What can hang from each mark:
kide: duva lolu
relid: lolu
zuza: fasa lupi zava
lolu: bimesu relid
lupi: zuza
bemeb: relid zava
zava: lolu relid zuza
fasa: foles zuza
duva: bimesu foles kide
foles: duva fasa

Each row was made from one small tree. The marks that hang from a mark follow it in brackets, in alphabetical order. Every link used is in the known rows. Write each row's tree.
Known rows:
foles[duva fasa]: 16	1	-7	7	3	13	-11	4	-11	13	-11	14	-13	0	-25	-20	7	-9	9	-1	6	9	-16	2	-19	5	5
zuza[zava[relid]]: 23	16	1	-2	0	13	6	4	-24	1	-2	-18	0	4	3	0	17	-9	20	-2	-16	-5	7	0	-1	-17	7
kide[duva[bimesu foles[fasa[zuza[zava]]]] lolu]: -14	-22	-9	4	-8	-20	-16	3	-6	2	6	35	5	-18	-5	-1	-13	8	-12	47	21	20	-20	1	4	-16	-23
zava[lolu relid zuza[fasa[foles[duva]] lupi]]: 3	9	-28	-10	9	11	-9	1	-1	-20	19	-28	-13	13	17	1	11	8	13	-8	3	5	19	18	10	14	16
lupi[zuza[fasa[foles[duva]] zava[relid[lolu[bimesu]]]]]: 1	-5	7	15	-6	-14	33	-14	18	-15	12	12	-1	0	10	-19	12	5	0	-15	4	-5	2	9	14	-8	20
fasa[foles[duva] zuza]: -4	0	14	-6	0	6	-4	-1	6	-2	-1	9	-4	-1	-7	-7	-4	5	-4	15	12	8	-1	2	-19	23	4
zava[relid[lolu] zuza[fasa lupi]]: 35	9	-12	-8	15	3	7	-9	-19	-13	21	-19	-9	10	9	4	20	-8	25	-6	12	0	10	20	16	-19	11
zuza[fasa[foles[duva]] lupi zava[lolu[relid]]]: 3	6	-10	13	11	-2	15	4	9	-17	15	16	-1	1	13	-2	6	14	-16	-11	3	-15	23	3	3	-13	14
fasa[foles[duva]]: 5	7	13	0	2	14	-4	2	7	-1	-2	10	-8	7	-10	-8	4	3	3	-6	4	11	-3	2	-24	8	1
foles[duva[bimesu kide[lolu]] fasa[zuza]]: -18	-23	-10	7	-5	-4	-20	3	0	16	-16	22	-3	-9	-16	-2	-18	-15	-10	21	19	21	-29	-7	-12	4	-10
lupi[zuza[fasa zava[lolu[bimesu relid]]]]: 2	0	17	8	5	1	25	-12	-8	6	-3	-7	0	-3	7	-9	5	-15	-8	-24	-18	-30	7	2	14	-7	23
fasa[foles]: 12	11	24	-9	6	10	-2	-1	0	-3	1	-3	-6	8	-5	-2	4	3	6	0	-1	6	4	1	-15	10	-2
fasa[foles[duva[bimesu kide]] zuza[lupi zava]]: -11	-10	-6	5	-11	-9	-2	3	13	-6	12	16	5	1	12	7	-15	15	-11	6	15	-12	5	-11	-8	-17	-5
foles[duva[bimesu kide] fasa]: -6	-10	-13	10	-2	13	-18	2	-5	21	-13	2	-4	-4	-18	-11	-7	-13	1	-7	2	5	-25	-10	-18	-1	-10
lupi[zuza[fasa[foles[duva[kide]]]]]: -8	-15	8	0	14	-2	7	-18	29	3	7	7	-7	-3	-8	-8	-4	-6	-4	-20	21	-17	-1	-8	1	-18	-1
kide[duva]: 21	8	19	-5	8	9	-9	3	-17	5	-2	17	-5	-2	-15	1	7	-10	8	4	14	-3	-4	6	-12	-19	-11
zuza[zava]: 24	11	13	0	6	9	6	2	-18	7	-1	1	-4	3	-2	-1	10	-4	10	-3	-6	-9	3	4	-9	-28	3
fasa[foles[duva[kide]]]: -5	0	12	0	-2	10	-1	1	17	6	-3	6	-3	2	-7	2	0	2	-1	-17	2	0	1	-5	-18	2	-9
bemeb[zava[lolu]]: 19	21	10	-13	9	5	-1	15	-2	8	-21	-38	0	1	-6	4	12	1	3	-9	-20	8	1	13	-8	13	7
zuza[fasa[foles] lupi zava[lolu[bimesu] relid]]: 7	21	-10	3	0	-8	11	1	-2	-25	14	0	-1	15	22	1	7	25	4	-5	-7	-13	33	0	23	5	17
duva[bimesu foles[fasa[zuza]] kide[lolu[relid]]]: -28	-22	1	2	-9	-4	-10	-3	4	16	-10	4	12	-15	-9	8	-18	-14	-14	19	-4	15	-20	-20	-2	22	-23
lupi[zuza[fasa[foles] zava[lolu relid]]]: 1	2	-2	-6	14	-5	13	-10	7	-14	15	-39	-7	-1	24	-6	11	1	4	-3	-5	-12	17	9	25	-2	18
duva[bimesu foles kide[lolu[relid]]]: -16	-8	12	2	0	12	-7	0	6	14	-10	0	12	-3	-6	19	-11	-17	-5	-10	-18	11	-13	-19	-12	-9	-29
foles[duva fasa[zuza]]: 8	-5	-6	2	0	6	-13	0	-12	12	-9	13	-10	-7	-21	-20	-1	-7	2	19	15	7	-15	2	-15	20	8
bemeb[relid zava[lolu zuza[fasa[foles]]]]: -4	6	6	-21	13	2	15	-1	14	-9	-11	-49	12	-9	4	-1	7	5	-1	1	-19	-4	6	27	8	26	6
lupi[zuza[fasa[foles[duva[bimesu kide]]] zava]]: -20	-23	-3	8	8	-6	9	-16	24	1	12	4	1	-7	4	-8	-12	-1	-11	-12	14	-23	-8	-10	3	-39	-4

Write each row's tree:
-3	-21	-24	15	-10	-20	-11	7	0	5	-1	44	-3	-4	-4	4	-15	-1	-10	19	26	5	-15	-7	-3	-31	-4 -> foles[duva[bimesu kide[lolu]] fasa[zuza[lupi zava]]]
3	22	-12	-20	-9	-9	8	3	4	-23	3	-33	4	16	13	6	9	20	11	-13	-19	-1	24	14	20	33	20 -> bemeb[zava[lolu[bimesu] relid zuza[fasa[foles] lupi]]]
14	8	17	4	-16	-5	23	0	-19	-2	-1	-7	7	-1	12	-3	12	0	8	9	-10	0	5	10	9	12	14 -> fasa[zuza[zava[relid[lolu[bimesu]]]]]
3	18	2	-5	-20	-9	7	7	-5	-21	10	-10	0	14	29	5	4	22	2	7	-12	-6	28	5	15	35	21 -> fasa[foles zuza[lupi zava[lolu[bimesu] relid]]]
18	27	-1	-15	3	8	-2	17	-8	2	-21	-58	4	3	-1	5	18	-4	13	-9	-29	11	5	10	0	25	10 -> bemeb[zava[lolu relid]]
-9	-4	6	-3	7	8	-17	0	9	14	-6	-1	2	3	-7	16	-12	-5	4	-3	-6	19	-14	-13	-9	-20	-31 -> duva[bimesu foles kide[lolu]]
-12	-13	-6	-5	-2	-2	-26	-2	-8	8	4	7	3	-16	-13	-10	-13	5	-4	36	18	11	-20	-5	-4	16	-23 -> kide[duva[bimesu foles[fasa[zuza]]]]
-6	12	10	-12	-3	7	19	2	-12	5	-17	-31	12	-1	-5	3	7	-8	-4	-19	-33	-11	6	14	5	29	17 -> bemeb[zava[lolu[bimesu relid] zuza[fasa]]]
-3	9	-33	10	11	2	-7	6	2	-23	16	-12	-2	7	22	-3	1	19	-1	2	3	-2	15	0	8	-11	9 -> zuza[fasa[foles[duva[bimesu]]] lupi zava[lolu relid]]
2	1	12	-6	5	4	-7	-1	13	14	-5	7	-2	3	-10	16	-2	-3	7	-9	-2	15	-2	-7	-4	-19	-25 -> duva[foles kide[lolu]]
-27	-9	19	15	-6	-4	18	-6	22	-2	-12	54	9	1	-14	5	-11	-6	-19	-15	2	-1	1	-15	-6	1	-6 -> zuza[fasa[foles[duva[kide[lolu[bimesu relid]]]]]]
-13	-5	-18	3	-15	-6	-3	6	7	-13	12	-2	8	3	18	8	-9	10	-1	7	5	-9	9	-14	0	-6	-2 -> fasa[foles[duva[bimesu kide]] zuza[lupi zava[relid]]]
-29	-6	3	4	-26	-5	13	1	0	19	-6	-12	13	-13	11	0	-3	8	-18	-4	-29	-14	8	-8	16	42	-1 -> duva[foles[fasa[zuza[zava[lolu[bimesu relid]]]]] kide]
-30	-2	-24	7	7	6	0	4	11	-6	5	-31	7	-6	21	2	-4	10	-9	-3	-7	-3	9	-4	12	-5	-4 -> zuza[fasa[foles[duva[bimesu kide]]] zava[lolu relid]]
-9	-16	-11	12	-2	3	-20	6	0	17	-18	23	-7	-2	-20	-3	-11	-17	-2	2	10	22	-31	-7	-18	-11	-13 -> foles[duva[bimesu kide[lolu]] fasa]
-6	-18	-20	4	-8	-23	-12	0	7	4	10	26	2	-4	4	10	-16	12	-6	23	14	7	-6	-14	10	-23	-19 -> duva[bimesu foles[fasa[zuza[lupi zava]]] kide[lolu]]
7	-7	0	2	-18	-25	-17	1	1	-5	5	69	-5	3	-16	-1	-10	15	-1	26	29	16	-6	-3	7	5	-13 -> kide[duva[foles[fasa[zuza[lupi]]]] lolu[bimesu]]
29	4	-4	-5	3	-5	-13	-2	-17	1	3	15	-12	3	-13	-9	0	-1	9	18	21	-3	1	-2	-2	9	10 -> foles[fasa[zuza[lupi]]]
-6	-7	19	4	2	11	-4	3	-7	13	-18	5	8	-1	-9	19	-9	-31	-5	-8	-11	6	-17	-14	-16	-14	-16 -> duva[bimesu kide[lolu[relid]]]
10	12	3	-5	3	13	6	-4	-23	-2	5	-6	-5	13	6	5	6	-9	4	-23	-14	-19	15	10	8	13	18 -> zava[lolu[bimesu relid] zuza[fasa lupi]]
1	1	5	-4	7	13	-22	1	-7	7	4	2	3	-3	-10	2	-5	3	5	7	4	7	-14	-5	-14	-15	-29 -> kide[duva[bimesu foles]]
29	16	-7	-8	-6	-14	23	-2	-7	-13	2	-13	7	12	-2	3	18	6	20	-16	-6	-1	8	17	17	-2	16 -> bemeb[zava[relid[lolu[bimesu]] zuza[fasa lupi]]]
-5	-6	17	-1	13	-4	23	-11	9	-7	12	-19	-1	-8	17	-5	7	-6	-14	-11	-7	-23	12	6	14	-4	16 -> lupi[zuza[fasa[foles] zava[lolu[relid]]]]
